In the rows, 128 means zero.
Known rows, with every step that occurs:
F, X: [122 159 132 145 150 145 135 106 108 122 141 143 143  87 152 124 111 122
 111 137 112 133 131 136 120 138  95 114  98]
M, Q, H, V, P: [ 88  81 156 137 182  76 152  61  92 103  98 107 108 118 104 101 117 106
 119 183  93  83 116  97 130 108 123 148 143]
T, P, R, H: [107 104  96 145 198 129 119 163 113 100 178 109 140 172  70 118 140 123
 140 132  91 145 140  96 139 108 128 108 148]
Q, M, R, H, G, F: [ 78 111 166 139 189  97 140 119 113 113 115 103 114 134 104 111 117 108
  97  96 126 128 164  86 176 146 162  60 114]
X, F: [116 122 163 110 125 113 147 130 104 128 125 125  97 116 131 115 116 140
 128 106 143 123 152 101 150 131  92 134  72]
V, P, R, M: [118  87 114 103 147 130 153  89 131 125 161 118 144 155  60  85  84 140
 167  98 139 128 154 116 142  58 128 142 164]
D, M, Q, H, R, P: [106  43 166  94 169  82 151 110 112 134 102  85 183 129  72 110 132 119
 103 122  54 136 133 103 116  84 143 136 169]
G, H, R, M, D: [151  98 146  77 160 112 156  95 110 128 140  94 148 107  26 119 104 148
 149 113 125 135 147 139 114  75 146  91 161]
M, D: [167 100 137  93 135 121 139 116 109 128 124 113 132 102  87 138 137 132
 108 143 112 122 122 133 106 121 138 103 137]
X, F, G, H, R: [107 105 181 140 199 120  98 137 126 112 128  91  95 108 122 115 115 130
 142 101 137 135 181 131 167 111 104  71  91]
V, P: [102 102 120 130 117 125 117 105 123 124 126 111 114 138 129  95 122 139
 171 155 126  83 137 128 149  90 135 142 139]
V, P, T: [137  98 111 104 130 162 100 145 111 111 121 118 125 134 130 124 112 131
 170 148 147  73 165 109 151  80 143 117 122]
F, G, H: [121 131 127 164 203 128 135 129 132  92 143 115 113 132 142 126 108 120
 142 149 133 136 156 173 130 124 112  73  98]
Q, H: [110 116 123 148 180 102 132 102  92 116 111 120 125 123 120 131 121 129
 115 143 106 139 112 121 124 127 116 132 116]
G, H: [100 143 119 147 168 117 147 129 122 113 142 120 137 129 124 126 120 137
 163 145 131 138 137 153 125 104 112 107 120]
X, F, G, H, R, P: [106 115 174 136 190 131 144 149 109 107 119  63 128 138  89  89 134 123
 151 101 106 139 171 109 146 100 133  69 105]
G, H, V, P, R, M, Q: [109  79 153 103 193  85 205  61 134 111 158 119 137 133  46  92  83 109
 144 124 116 121 156 117 124  63 116 132 173]
D, M, R, P, T: [142  77 116  54 150 153 159 176 122 118 119 102 197 132 121 151 129 126
 126 117 127 124 161 110 111  83 168 111 155]
Q, M: [133 110 136 110 139 109 118  97 120 129 124 124 147 122 121  93 101 115
 136 113 142 133 123 126 122  98 127 125 138]
R, M, Q, H: [136  86 138 114 165  68 197  51 107 117 127 135 126 123  80 127  90 118
 105 126  98 128 134 125 121 108 125 151 132]
T, P, R, M, Q: [156  66 140  92 176 103 203  77 153 131 180 131 145 152  75 124 108 107
 124  96 112 121 168 119 114  79 141 143 179]
D, M, Q, H, G: [ 94  25 180  99 219  70 154  83 101 129 107 149 135 116 113 142 101 108
  45 153  93 116 118 132 130 141 111 135 134]
D, M, Q, H, G, F, X: [ 67  81 189 142 216  87 178  61  89 122 114 152 144  78 145 131  84 108
  43 140  91 118 169 121 142 147  85  93  68]
D, M: [108  73 127  86 126 111 129 134 128 134 133 143 174 121 129 127  99 141
 117 144 137 133 135 146 123 108  99 148 130]
P, V: [125 136 125 132 145 131 169 124 112 107 136 160 144 120 107 116 117 134
  99 131 139 125 130 115  88 149 128 120 126]
Q, H, X, F: [ 76 125 163 133 210  83 152 101  55 127 112 124 111 127 127 122 104 130
 103 112 111 128 117  76 146 142  70 124  73]
R, P, V: [125 143 122 132 143 139 209 135  98 103 125 133 174 146  80  93 136 124
 109 130 110 129 122  97  69 135 152 113 139]
X, F, G, H, Q: [116 119 169 152 211  84 148 109 109 106 119 125  87 111 137 123  94 156
 112 125 124 124 172 130 167 117  72  77  76]
R, P: [127 136 124 127 126 137 171 140 113 121 118  95 157 156  97 101 147 120
 140 125  97 133 119 109 108 113 156 119 143]

Rows:
[135  66 137  85 208  99 177  57  73 107 129  93 146 119   6  92  92 126
 115 144 110 133 120  97 102  73 127 114 166]
Q, H, V, P, R, M, D
[109 127 159 145 204 107 123 142  81  91 134 124  89 145 114 114  96 113
  94 114 112 124 149  92 169 172  79  73  53]
R, H, X, F, G
[ 78  84 136 144 222 113 120  95  98 109 121  96 136 135  81  89 118 113
 124 145 103 133 117  85 132  88 110 129 157]
Q, H, V, P, R
[ 94  58 155 130 220  87 142  72 110 110 124 105 128 128  79 100 118  98
 104 144  82 121 128  87 133  86 114 135 168]
M, Q, H, V, P, R
[ 93 125 183 154 210  97 212  37  87 118 121 145 121  91 112 121  75 105
  63 112 100 119 172 106 143 147 108  84  75]
R, M, Q, H, G, F, X
[ 96  93 148 130 218 129 104 156 106 109 145 130 123 153  55 124 124 109
  80 117  96 156 118  91 155 151 123  88 142]
P, R, H, G
[ 73 133 156 165 170 116 137 142 101 108 116 120 104 147  90 120 121 119
  98 120 119 123 162  84 177 170 139  62  86]
R, H, G, F
[ 59 110 147 127 196 101 119 135  70 115 148 108 112 157  73  89 106 136
 142 104  96 121 140  58 185 108  75 115  97]
V, P, R, H, X, F
[121 112 166 123 229  88 227  98  94  87 117 113 144 117 104  80 104 136
  95 102 118 129 164 101 104 107 129  67 121]
X, F, G, H, Q, M, R, P, V
[139 108 166 131 162 126 132 126 116 104 123 120  75 121 152 117 108 116
 106 111 148 119 170 125 156 153  95  94  56]
X, F, G
[141  75 196  98 173  83 176  80 141 113 143 115  95 110  80 113  82 118
 126  81 124 120 199 132 157  99 113 102 106]
X, F, G, H, R, M, Q
[158  75 149  86 149  98 191  79 155 131 164 140 140 135  63 124  95 108
 107  76 108 146 157 122 123  90 131 141 168]
P, R, M, Q
[159 129 116  99 139 172 149 176 101 107 113 103 165 147 102 131 134 115
 139 121 122 119 149  91 111 102 163  97 127]
R, P, T
[123 103 170 116 215  84 190  99 109 109 108  73 132 125 123  89 115 128
 126  92 104 134 164 113 143  79 135  73 130]
X, F, G, H, Q, M, R, P
[173  86 144  78 147 104 128  86 101 129 120 107 147  99  82 103 113 119
 114 132 123 127 118 133 100  92 136 101 148]
Q, M, D
[117 127 145 153 205 142 172 142 110  86 128 103 160 139  75  88 128 119
 118 122 109 138 153 116  87 124 155  62 140]
F, G, H, R, P, V
[129  86 182 121 226  69 191  58  85 105 125 135  88 131 111 119  68 101
  75  98 112 115 159 103 148 147  84 102  69]
R, M, Q, H, X, F, G
[159 117 117  87 150 166 160 173 120 114 115  90 164 138 120 151 149 114
 134 105 119 123 153  97 114  95 189  97 154]
M, R, P, T
[107 109 144 137 173 121 130 129  96 126  97  68 159 139  73 101 151 124
 131 113  70 147 116  86 121 101 161 111 161]
Q, H, R, P
[122  85 189 140 236  75 156  79  87 108 113 128  82 122 144 130  95  95
  63 112  95 114 149 103 152 159  79  94  63]
M, Q, H, X, F, G
[122 120 173 136 201 117 132 119  98 112 125 125  91 135 152 121 103 109
  91 102 132 119 151 106 154 165  84  84  64]
H, X, F, G
[123 125 113 143 173 137 188 120 110 107 156 150 150 142 128 117 135 134
 120 153 143  95 141 112  77 135 142 127 140]
T, P, V
[124 133 125 119 154 137 215 133 116 107 128 119 170 134 100 113 149 123
 102 114 107 130 130  99  74 130 182 112 167]
M, R, P, V
[111 115 111 136 171 125 102 168 115 104 159 116 137 151  53 117 125 124
 122 115  90 172 132  98 148 120 114 104 136]
P, R, H
[178  81 159  78 158  78 127  71  98 138 104 117 138  91  77 107 106 142
  91 126 106 120 123 119 116  84 126  95 159]
H, Q, M, D
[135 107 148 100 160  91 170  97 124 138 100  86 165 131 110  98 138 130
 115  95  87 135 126  97 122  80 173 112 192]
H, Q, M, R, P
[151  80 171 109 179  94 163  81 159 115 147 118 116 119  79 121  89 109
 124  97 116 125 184 149 141  96 138  99 145]
F, G, H, R, M, Q
[158  78 147  79 166  99 144  76  90 129 117  94 140 102  26 122 104 143
 114 115 105 137 129 114 115  90 151 109 158]
Q, H, R, M, D
[108  65 131  75 141 106 140 129 156 140 134 128 167 110 154 151 122 139
 110 126 131 131 143 148 129 104 137 145 161]
D, M, R
[111  35 143  77 187  98 137 105  86  97 100 127 151 110 106 128  86 113
 112 183 121  76 155  97 130  80 111 139 129]
D, M, Q, H, V, P, T
[125  67 159 117 220  93 198  59 141  93 157 117 124 136  60  92  75  93
 127 126 118 119 172 129 130  77 117 105 154]
F, G, H, V, P, R, M, Q
